What can hang from each mark:
lono: nube
gozu: vanoter zusu
petonen: lono sefat
vanoter: fura gozu netub sefat
netub: nube vanoter
madop: momi
nube: fura lono momi
zusu: netub

Each row was made from one small tree. The marks that hang from a mark follow it in brackets, in alphabetical order. Every link used is in the known rows. Write each row's tree.
Known rows:
vanoter(fura gozu(zusu) netub): [ -4.1   0.9  11.3   4.8   5.0  35.9  16.1  13.7  -0.5   0.9  -6.5   9.9
 -16.1   7.0   3.5   8.7  18.9  21.9  -3.2 -10.4  -1.0   6.7  -2.3  -2.0]
petonen(lono(nube)): [  5.4   3.9   8.3  -0.5  11.5   0.2 -20.6  -1.3  16.7  -6.4  -6.4   5.5
  30.8  -2.2  -3.4  -2.7  -3.0   5.8  -6.2  -3.2   7.7  -0.1  -1.4  -0.7]
gozu(zusu): [-11.4  -4.1   8.3  -0.4   5.4   9.2  -7.1   6.2  -4.7  -0.1   1.2   0.4
 -18.4  10.8   3.6   7.8  -5.4  -0.5   3.3  -8.6   4.1   2.1  -1.6   3.2]
gozu(vanoter): [  5.2  -6.1   6.7   0.6  -1.0   4.6   8.0  13.5  -4.5   0.8  -8.9   3.3
  -3.6   3.8  16.4   4.0  -9.8   6.7  -4.8  -0.1  -1.6 -15.0  -2.1   0.0]
madop(momi): [  4.0   0.8  -7.7  -3.1 -21.3  -0.5   5.5  -4.8  -4.5   2.6  -0.3   0.2
   5.9   1.5   9.9   2.1   3.7   1.4   1.0   1.7   1.2 -13.4  -0.3   2.1]
nube(fura lono): [  5.1 -28.8   0.5 -14.1  -3.6   0.3   4.2   3.3 -13.3  -2.9   0.8   6.4
  -2.0  -5.1 -10.0  -3.9   0.1  15.5  -0.2  11.9   1.1  -1.0  -3.5   3.4]
petonen(sefat): [  2.2  -1.8  -2.6   4.9   6.5  -6.2   0.3 -15.5  -6.6   0.4  13.0   1.4
   5.3   7.5  -4.0  -0.7   2.9 -11.5  -3.7   4.5  -2.6   0.8  -1.8  -1.5]
netub(vanoter(fura)): [ 1.9 -3.1  1.4  2.1 -3.8 15.5 12.2  4.5 -5.2  0.4 -6.9 15.1 -5.7  0.7
 30.0  1.2 -7.2 25.2 -2.6 -4.7 -1.4 -9.7 -2.9 -0.2]
lono(nube(momi)): [  7.3  -1.3   6.2  -0.8   3.3   0.5 -31.1   4.3  -4.3   0.1  -2.6  -0.5
   5.4   1.5   1.7  -0.5  -2.5   2.8  -3.3  11.8   7.3  15.1  -1.2  -6.6]
petonen(lono sefat): [  5.1   2.5  -0.6   7.4  12.5  -3.7   4.4 -18.6  12.8  -3.3   9.5   9.0
  31.0   4.1  -7.8  -3.3   0.7  -6.3  -4.8   0.3  -0.2   3.6  -2.4  -3.9]
zusu(netub(nube(lono))): [  1.7   1.7   6.3 -15.6   3.4   1.8   2.8   7.9 -15.4  -2.6  -0.8   7.9
  26.4   5.8 -15.1  -0.7  -5.1   0.9 -15.1   4.4 -11.6  -0.1  -2.6   7.5]
zusu(netub): [-0.2  4.5  3.9  1.8  2.3  0.2  1.0  4.0 -1.7  3.4  4.0  0.0 29.6  8.9
  0.3  1.8 -0.5 -1.4 -2.3  0.6 -3.3  3.7  0.8  0.3]
nube(fura lono momi): [  8.4 -30.0  -3.3 -10.4  -7.3   3.7   2.7   6.8 -14.5   0.7   1.9   8.8
  -4.7  -5.0  -8.5  -4.3  -1.3  18.1   3.7  23.8   1.7  23.2  -3.0  -6.9]
zusu(netub(nube(fura) vanoter)): [  2.6 -16.1   7.4  -0.8   2.8   2.3   7.4  10.1 -12.7   0.9   0.7  17.6
  18.9   7.3  11.3   1.9  -8.9  13.8 -13.3   4.7 -14.2  -6.3  -4.3   0.8]
nube(lono): [  2.0  -2.1  -0.5 -18.9  -2.9   1.4   1.5   1.4 -11.5  -3.6  -3.2   3.5
   3.7  -1.9  -7.2  -4.8   2.3   0.7  -2.1   5.3   1.2   0.1  -1.6   5.9]
netub(nube(fura lono) vanoter): [  5.9 -27.2   4.5 -17.9  -1.6   4.9   9.3   8.9 -22.6  -5.3  -6.8  24.4
 -10.8  -3.1   8.4  -3.3  -8.6  19.8 -14.8   8.8 -12.3 -12.3  -7.6   5.6]
vanoter(fura netub sefat): [  6.0  -0.7  -0.7   7.6  -4.1  25.3  20.1  -4.2  -4.1   1.5 -14.9   5.8
  -5.0  -4.3  -3.5   5.0  -7.2  40.8  -8.6   1.8   9.2   2.5  -2.1   3.1]
petonen(lono(nube) sefat): [  8.5   2.6   6.0   4.1  18.0  -5.1 -20.0 -16.9  10.5  -5.8   7.0   7.5
  36.1   5.1  -8.5  -3.3   0.6  -6.1  -9.9   1.3   4.9   0.2  -4.1  -2.6]
nube(fura): [  2.6 -26.3   0.3   5.0  -0.3  -0.9   3.0   2.3  -2.4   0.2   4.0   3.3
  -6.1  -2.8  -3.1   0.9  -1.6  15.3   1.6   6.7  -0.3  -1.6  -2.0  -3.1]
gozu(zusu(netub(nube))): [-11.3  -1.4  13.1  -3.2   9.8   9.0  -5.4  11.4 -11.7  -0.7   2.5   5.0
   0.9  16.1  -4.8   8.9 -10.1  -0.2  -8.1  -8.2  -5.4   2.5  -3.0   6.2]
netub(vanoter(gozu sefat)): [ 1.9 -2.3  4.4  4.0 -5.4  4.8 15.6 -1.8 -0.1  0.7 -7.9  6.1  2.0  2.5
 27.1 -3.4 59.9 19.3  1.1 -2.1  7.8 -6.9 -3.3 -4.4]
petonen(lono(nube(fura momi)) sefat): [ 12.5 -15.5   4.2   9.8  14.7  -4.4 -18.9 -12.9   8.0  -3.0  10.6  10.7
  30.5   3.8  -8.9  -2.8  -2.2   4.7  -6.1  13.3   5.2  14.6  -5.1 -10.8]
netub(nube vanoter(fura gozu)): [  3.8  -1.7   8.5  -2.9   0.5  19.4  20.6  11.4 -10.0  -5.2  -8.6  20.8
 -11.0  -0.3  16.1  -0.2  29.0  26.2 -16.3  -6.4 -13.5 -12.4  -6.9  -0.6]
petonen(lono(nube(fura)) sefat): [ 10.5 -15.1   6.5   7.8  18.0  -6.8 -17.9 -15.2   8.5  -4.9   9.5   9.4
  33.0   3.2 -10.1  -2.0  -0.4   4.0  -8.7   5.6   4.5  -1.1  -4.4  -4.4]
lono(nube): [  4.9   0.0   8.9  -3.4   6.8  -1.6 -30.0   1.4  -3.0  -2.8  -3.9  -2.0
   7.4   1.7   0.5   0.3  -1.1   1.3  -6.7   2.3   6.5  -4.8  -1.9   2.0]

Write each row's tree:
[ -5.5  -7.2  18.0   3.8   5.0  27.2  10.4  24.6 -12.4   2.6  -6.9   6.9
  -2.8  19.1  19.9  14.7 -22.2  24.5  -5.1 -12.4   0.2 -11.7  -3.9   5.0]  gozu(vanoter(fura) zusu(netub))
[  9.4 -18.5   1.3 -11.9  -0.7  13.8   6.9  10.0 -16.2  -0.2  -7.5  19.4
  -8.8  -3.6 -15.0   0.1 -30.1  10.6 -14.3  20.8 -11.9  18.2  -3.6  -1.7]  vanoter(netub(nube(fura lono momi)))
[ -6.6  -2.3  10.7   8.2  -0.5  25.2  18.6   1.3  -1.6  -2.4  -5.8  -2.7
 -16.4   4.5  -2.1   6.5  65.2  42.4   0.2 -12.1  15.1  -0.9  -4.9  -0.5]  vanoter(fura gozu(zusu) sefat)
[-10.2  -3.6  11.6   4.2   2.7  18.4   5.0   7.0 -10.3   2.7  -3.1   8.1
   1.2  17.9  21.0  10.2   0.6  24.1   0.2 -10.5   6.9  -1.5  -3.0   4.2]  gozu(zusu(netub(vanoter(fura sefat))))
[ -4.5  -9.4  15.0   0.3   5.7  22.7   5.3  21.3  -8.7   4.1 -12.3  10.3
 -21.1  14.8  20.8  12.9 -33.9   4.8  -4.7  -6.1  -0.5  -7.9  -2.9   3.9]  gozu(vanoter(netub) zusu)
[  4.1  -1.1   4.7 -13.3  -1.3   6.6   5.5  12.0 -19.5   0.7  -3.7  19.2
  23.0   9.3  10.4  -2.6  -7.4   6.5 -12.8  11.1 -12.4  10.1  -3.5  -0.2]  zusu(netub(nube(lono momi) vanoter))
[  7.8  -1.4   0.5 -14.9  -0.3  14.2   5.4   8.5 -15.1  -0.7 -10.1  16.9
  -4.8  -1.9 -12.9  -0.5 -28.8   0.8 -15.3  16.0 -11.6  18.9  -2.6   0.2]  vanoter(netub(nube(lono momi)))
[ -8.7 -16.0  12.4 -10.3   8.2   9.5  -3.3  13.1 -18.3  -1.6   2.6   8.9
  -0.1  13.5  -9.6   7.9 -10.6   7.7  -8.6  -2.2  -5.4   1.7  -4.5   8.4]  gozu(zusu(netub(nube(fura lono))))
[  6.3   2.7   3.5   9.2  -3.6  28.2  27.8  -0.4   1.8   1.3 -12.6   4.0
  -1.5  -3.1  -2.9   2.0  46.0  39.6  -7.7  -0.5   8.2   4.5  -2.9  -2.8]  vanoter(fura gozu netub sefat)
[  9.6 -22.5   6.1   3.2   2.5  -0.2 -29.0   6.6  -5.9   0.2   0.5   1.4
   0.9  -1.2  -1.1  -0.1  -2.6  14.3  -2.4  17.0   7.3  13.8  -3.1  -8.9]  lono(nube(fura momi))
[  2.5  -0.9   7.1 -15.5   0.9   4.1   7.1   9.8 -18.5  -1.8  -4.2  17.5
  25.2   8.7   8.6  -1.5  -6.4   4.8 -14.7   3.2 -13.0  -5.2  -4.1   6.3]  zusu(netub(nube(lono) vanoter))
[  4.2  -0.5   1.9  -1.6  -0.3   9.7  11.0  -4.2  -8.4  -0.7 -14.1   8.8
  -5.8  -2.1 -14.6   2.8  -6.2  17.1 -16.3   7.6   0.1   1.7  -3.4   4.9]  vanoter(netub(nube) sefat)
[ -4.1  -4.2  13.1  -3.6   3.7  25.0  16.4  14.8 -11.8  -4.9  -7.6  22.2
 -22.4   6.3  18.6   4.8  24.9  27.2 -14.5 -12.8 -10.3 -11.7  -7.7   1.5]  netub(nube vanoter(fura gozu(zusu)))
[  6.3   0.6   0.9  -3.1   1.6  13.1   4.3   7.9  -7.7   1.6  -8.3  15.0
  -7.1  -0.1  -9.0   2.4 -30.0   0.6 -14.1  12.7 -12.0  18.2  -1.7  -3.1]  vanoter(netub(nube(momi)))
[  8.1  -5.8   9.8  -2.9   2.2  14.9  12.3  18.1  -9.5   0.9 -15.4  14.4
  -8.0   2.8   8.3   6.0 -33.9   5.6 -18.0   3.4 -11.7 -12.4  -3.1   3.1]  gozu(vanoter(netub(nube)))
[  4.2   1.8   3.3 -13.0   0.6   3.9   2.0   9.9 -16.6   0.2   0.0   8.9
  24.4   6.1 -14.6  -1.1  -6.1   2.1 -13.0  12.4 -11.0  16.3  -2.2   0.7]  zusu(netub(nube(lono momi)))
[  9.3  -4.9   7.6   3.1  -1.3  26.5  20.2  17.7  -6.1   3.0 -15.8  11.9
  -7.8   2.2  16.7   7.6 -34.3  24.7 -10.6  -0.4  -4.0 -12.1  -2.8   0.6]  gozu(vanoter(fura netub))
[ 0.1  3.6  7.1  3.2  0.8  4.5  9.3  8.3 -1.0  4.0  1.8  8.1 31.0 11.2
 24.4 -1.5 32.4  2.3 -1.8 -1.6 -5.6 -1.0 -0.6 -4.1]  zusu(netub(vanoter(gozu)))
[  2.4   0.3   7.1  -1.6   2.2  12.7  11.7  10.4 -13.1  -0.1  -4.4  18.1
  18.6   8.2  13.4   3.4 -12.4  20.4 -16.2  -3.1 -13.4  -7.6  -4.4   3.3]  zusu(netub(nube vanoter(fura)))
[ 1.8  2.7  7.2  6.7 -3.1 13.8 19.7  3.7 -3.5  3.0 -3.9  6.5 27.9  8.6
 21.7  0.3 42.3 30.3 -4.2 -3.9  2.6 -3.7 -2.4 -2.5]  zusu(netub(vanoter(fura gozu sefat)))
[ 2.7 -0.8  4.9  3.7 -3.4 18.7 18.9  7.4 -0.8 -0.4 -5.4 12.9 -2.6  1.3
 30.5 -1.2 35.5 24.8 -1.6 -7.5 -2.2 -8.1 -3.3 -4.7]  netub(vanoter(fura gozu))
[  2.9  -5.6   3.5  -4.2  -2.3   3.4  10.8  -1.2 -13.9  -3.2 -12.2  15.0
  -9.1   0.3  12.8   0.2   9.7  21.5 -15.4   1.1  -3.1 -12.8  -5.9   4.6]  netub(nube vanoter(sefat))
[ 1.9  3.8  7.8  5.4  0.0 14.2 16.2  9.6 -2.9  3.1 -0.6 10.4 27.1  9.7
 24.1  0.7 28.6 18.8 -3.6 -5.2 -5.1 -2.9 -1.1 -3.7]  zusu(netub(vanoter(fura gozu)))
[  3.6   4.1   7.5  -3.1   5.0  13.8  12.6   9.3  -1.0  -1.2  -6.8  11.5
  -1.7   0.2 -10.1  -0.1  24.4  -1.7 -15.8   2.3 -13.9   4.6  -2.7  -2.4]  vanoter(gozu netub(nube))
[ 3.3  3.4  3.3  6.1 -2.2 12.7 17.6 -3.0  4.1  1.7 -9.7  0.5  4.6 -0.4
 -3.2 -0.3 53.1 15.6 -4.6  3.9  7.6  6.6 -1.7 -4.0]  vanoter(gozu netub sefat)
[ 10.6 -21.1   8.8   2.1  -1.8  13.2  18.6  11.5 -11.9   1.5 -17.8  11.5
 -11.0   0.7   2.8   6.8 -15.7  27.8 -17.4   9.5  -1.9 -13.8  -5.8   2.9]  gozu(vanoter(netub(nube(fura)) sefat))
[ -3.5 -11.7  14.4   3.4   1.7  22.0   9.6  13.7 -10.2   3.6 -17.3   6.2
 -21.7  13.5  17.2  13.2 -15.4  18.6  -5.2  -4.6   9.7  -8.2  -4.1   5.3]  gozu(vanoter(netub sefat) zusu)
[  3.9   0.6   4.7   0.3  -0.5  15.8  10.9  13.0 -13.5   1.7  -3.1  18.2
  16.9   8.7  14.6   2.8 -13.2  21.8 -13.6   4.9 -12.6   8.5  -3.5  -3.8]  zusu(netub(nube(momi) vanoter(fura)))
[  8.6  -0.6   1.3   0.5   0.2  29.1  15.0  10.7  -9.7   0.6 -11.2  18.5
 -13.2  -3.0  -9.0   5.3 -36.9  25.9 -17.0   7.9 -11.7  15.7  -3.4  -1.9]  vanoter(fura netub(nube(momi)))
[ -5.0  -8.7  18.0   6.7   1.6  26.1  15.2  17.1 -13.7   3.1 -11.2   2.5
  -2.6  17.8  16.2  15.3  -2.9  39.9  -4.9 -10.9  10.0 -11.9  -4.8   5.7]  gozu(vanoter(fura sefat) zusu(netub))
[  7.4 -12.8   8.4   2.4  11.6  -0.6 -18.4   0.0  15.5  -6.0  -3.5   8.2
  27.7  -4.6  -5.5  -1.8  -4.1  14.2  -5.0   0.8   7.1  -1.4  -2.9  -2.7]  petonen(lono(nube(fura)))
[ -7.0  -7.4  17.9   1.2   5.8  14.1   2.4  22.4 -10.2   3.7  -4.9   3.6
   1.8  21.2  19.9  12.7 -16.2   5.4  -3.1  -8.8   0.5  -9.3  -2.7   3.8]  gozu(vanoter zusu(netub))
[  6.0   0.5   5.9 -12.0  -1.5  14.7  20.2   0.5  -9.5  -3.2 -14.4   9.0
   0.4  -2.7 -18.9  -2.6  48.8  16.6 -16.9   7.4  -0.1   3.7  -5.0   3.3]  vanoter(gozu netub(nube(lono)) sefat)
[-6.1  1.5 10.3  1.8  6.0 20.3  6.1 11.2  2.1  2.6 -3.5  6.8 -9.7  9.9
  4.2  5.3 26.2 -3.9 -0.7 -6.1 -1.7  8.9 -1.1 -2.5]  vanoter(gozu(zusu) netub)
[ -5.7 -12.7  14.7   2.7   0.5  13.8   6.8  12.1 -10.1   1.0 -12.1   0.3
 -21.8  13.1  16.6  11.1   3.6  21.0  -1.5  -7.9  12.6 -13.5  -4.4   5.2]  gozu(vanoter(sefat) zusu)
[-9.1  1.8 14.5 -0.7  8.4 10.8  3.4 13.5 -3.1 -0.9  3.8  2.7  4.4 13.6
 -4.1  4.8 45.2 -0.3 -5.4 -8.7 -5.2  3.3 -3.0 -0.4]  vanoter(gozu(zusu(netub(nube))))
[  6.6  -2.7   5.8  -0.2  -2.8  21.5  19.6  13.9 -10.2  -2.4  -7.8  22.5
 -12.8  -0.2  17.3  -1.1  27.7  29.1 -13.7   3.3 -12.7   6.6  -6.1  -9.4]  netub(nube(momi) vanoter(fura gozu))
[  9.8  -6.6   7.4   6.4  -4.8  25.4  24.3  10.5  -7.7   2.8 -20.5   8.5
  -8.0   0.9  12.8   8.0 -15.6  39.6 -10.8   1.2   5.6 -12.5  -3.7   2.5]  gozu(vanoter(fura netub sefat))
[-9.0  0.5 11.4  6.3  2.2  8.5  9.2  1.3 -0.2  1.8 -0.3 -6.9  7.8 13.3
 -1.0  4.6 72.3 15.7  2.0 -7.2 12.9  4.2 -2.3 -1.2]  vanoter(gozu(zusu(netub)) sefat)
[ -7.1  -0.2  11.3   4.6   3.8  25.8  12.9  11.5  -0.2  -2.2  -1.0   2.8
 -15.9   6.6   2.8   6.4  41.8  23.3   0.7 -14.8   2.7   0.9  -3.2  -1.7]  vanoter(fura gozu(zusu))
[  6.5 -14.6   6.7   3.2   0.3  13.2  21.0   1.6  -4.4  -1.1  -9.7   8.2
  -5.7  -4.0 -16.8   1.1  46.3  25.3 -14.7   8.6  -1.3   2.7  -5.3  -2.7]  vanoter(gozu netub(nube(fura)) sefat)
